In the rows, zero is written as 128.
Known rows, with every step that occurs:
daza/redufup/sevi/domon/zalo: [ 65 125 146 172  89 125 135 167 120  71 124 161 163 103  57 128 137]
zalo/ribiz/sevi: [160 141 165 151 139 139 118 174 115 173 130 142 176 150 148 134 115]
zalo/ribiz/daza/redufup/sevi: [135 135 162 168 120 131 125 181 117 120 126 168 178 118 136  95 122]
sevi/domon: [107 130 123 116 137 131 130 166 118  99 126 131 115 111 104 141 120]
feri/redufup/sevi/domon/zalo/ribiz: [151 119 160 183  99 102 113 215 118 101 165 130 228 116  79 105 154]
zalo/ribiz/daza/redufup/sevi/domon: [117 138 155 160 129 135 127 219 106  92 122 171 167 101 111 111 115]
feri/redufup/sevi: [142 116 173 156 110 105 108 121 126 113 123 138 194 109  86 104 137]
domon/zalo/ribiz/sevi/redufup: [122 128 160 187 111 139 136 193 123 162 179 146 191 157 129 153 118]
domon/daza/redufup: [109 126 168  92 100 141 143 116 120 126 143 150 121 115 110  85 124]
redufup/sevi/domon/zalo: [ 87 121 160 164 101 120 127 185 127  68 144 127 174 109  73 140 142]
feri/redufup/sevi/domon: [124 119 165 145 117 107 111 159 115  86 120 142 179  93  64 118 129]
redufup/sevi: [112 127 179 142 121 124 119 135 134  98 119 135 158 115  94 134 132]
domon/daza/ribiz: [132 126 183  56 101 144 138 145 118 138 188  91 117 104 111  79 118]
ribiz/daza: [140 124 123 143 131 132 129 152 120 129 133 127 140 124 169 110 113]
redufup/sevi/domon/daza/ribiz/zalo: [117 120 215  33  79 146 135 187 116  93 202  94 176  83  58 105 119]
zalo/ribiz/daza: [174 132 128 146 140 133 126 194 119 149 152 126 165 136 185 105 121]
redufup/sevi/domon/daza: [ 95 122 224  88 114 133 129 182 122  65 143 126 155  92  68 116 124]
zalo/ribiz: [162 136 131 130 138 128 125 170 127 148 149 129 147 138 142 121 136]
redufup/sevi/domon/zalo/ribiz: [120 129 163 173 111 121 125 228 126  84 163 126 193 121  87 133 148]
feri/redufup: [159 118 121 140 117 110 116 113 121 144 131 131 162 122 119  99 133]
zalo/ribiz/sevi/domon: [141 144 157 137 147 141 120 211 106 144 128 145 165 132 124 149 108]

Rows:
[109 141 154 100 124 147 124 177  99 145 139 122 126 102  97 136  90] | daza/ribiz/sevi/domon
[127 112 220 102 102 115 118 167 114  80 148 130 187  86  59  90 128] | feri/redufup/sevi/domon/daza
[ 77 122 141 186  90 129 136 191 113  74 130 159 175  98 100 112 124] | ribiz/daza/redufup/sevi/domon/zalo
[120 141 196  99 119 154 135 200  97 140 143 167 159 117 108 106 104] | zalo/ribiz/sevi/domon/daza/redufup
[ 87 133 196  98 109 153 137 156  99 125 120 168 137 105  93 113  96] | ribiz/sevi/domon/daza/redufup
[109 129 212  91 121 148 130 177 105 122 138 133 153 114 108 127  99] | ribiz/sevi/domon/daza
[128 138 160 115 115 143 122 138 107 173 139 115 139 121 119 123  97] | daza/ribiz/sevi
[ 90 129 164  82 108 145 145 155 110  95 138 154 109  96  86  98 116] | sevi/domon/daza/redufup
[127 132  95 175 107 135 141 225 106 120 162 154 163 122 147  98 127] | sevi/domon/zalo/ribiz/daza/redufup
[130 132 215  72 100 152 129 147 106 166 172 104 145 113 118  94  96] | domon/daza/ribiz/sevi
[126 136 171 151 140 144 130 179 118 163 150 159 161 147 127 159 102] | zalo/ribiz/sevi/redufup
[ 95 128 169 145 130 143 132 136 120 143 132 158 141 135 112 165  94] | ribiz/sevi/redufup
[ 70 133 158 140 117 129 127 152 117  70  98 173 134  88  52 134 122] | daza/redufup/sevi/domon
[147 130  99 187  99 133 139 188 115 149 165 149 175 139 171  85 135] | domon/zalo/ribiz/daza/redufup
[136 131 112 157 118 127 133 222 121 114 174 119 163 133 119 126 144] | sevi/domon/zalo/ribiz
[111 123 177  74 122 138 138 176 116  91 157 120 122 103 103 111 119] | sevi/domon/daza
[142 137 213  94 132 149 128 220 103 137 159 132 171 125 122 120 108] | zalo/ribiz/sevi/domon/daza
[ 90 125 214 108  92 135 133 123 124  94 131 156 151 102  75  90 128] | domon/daza/redufup/sevi
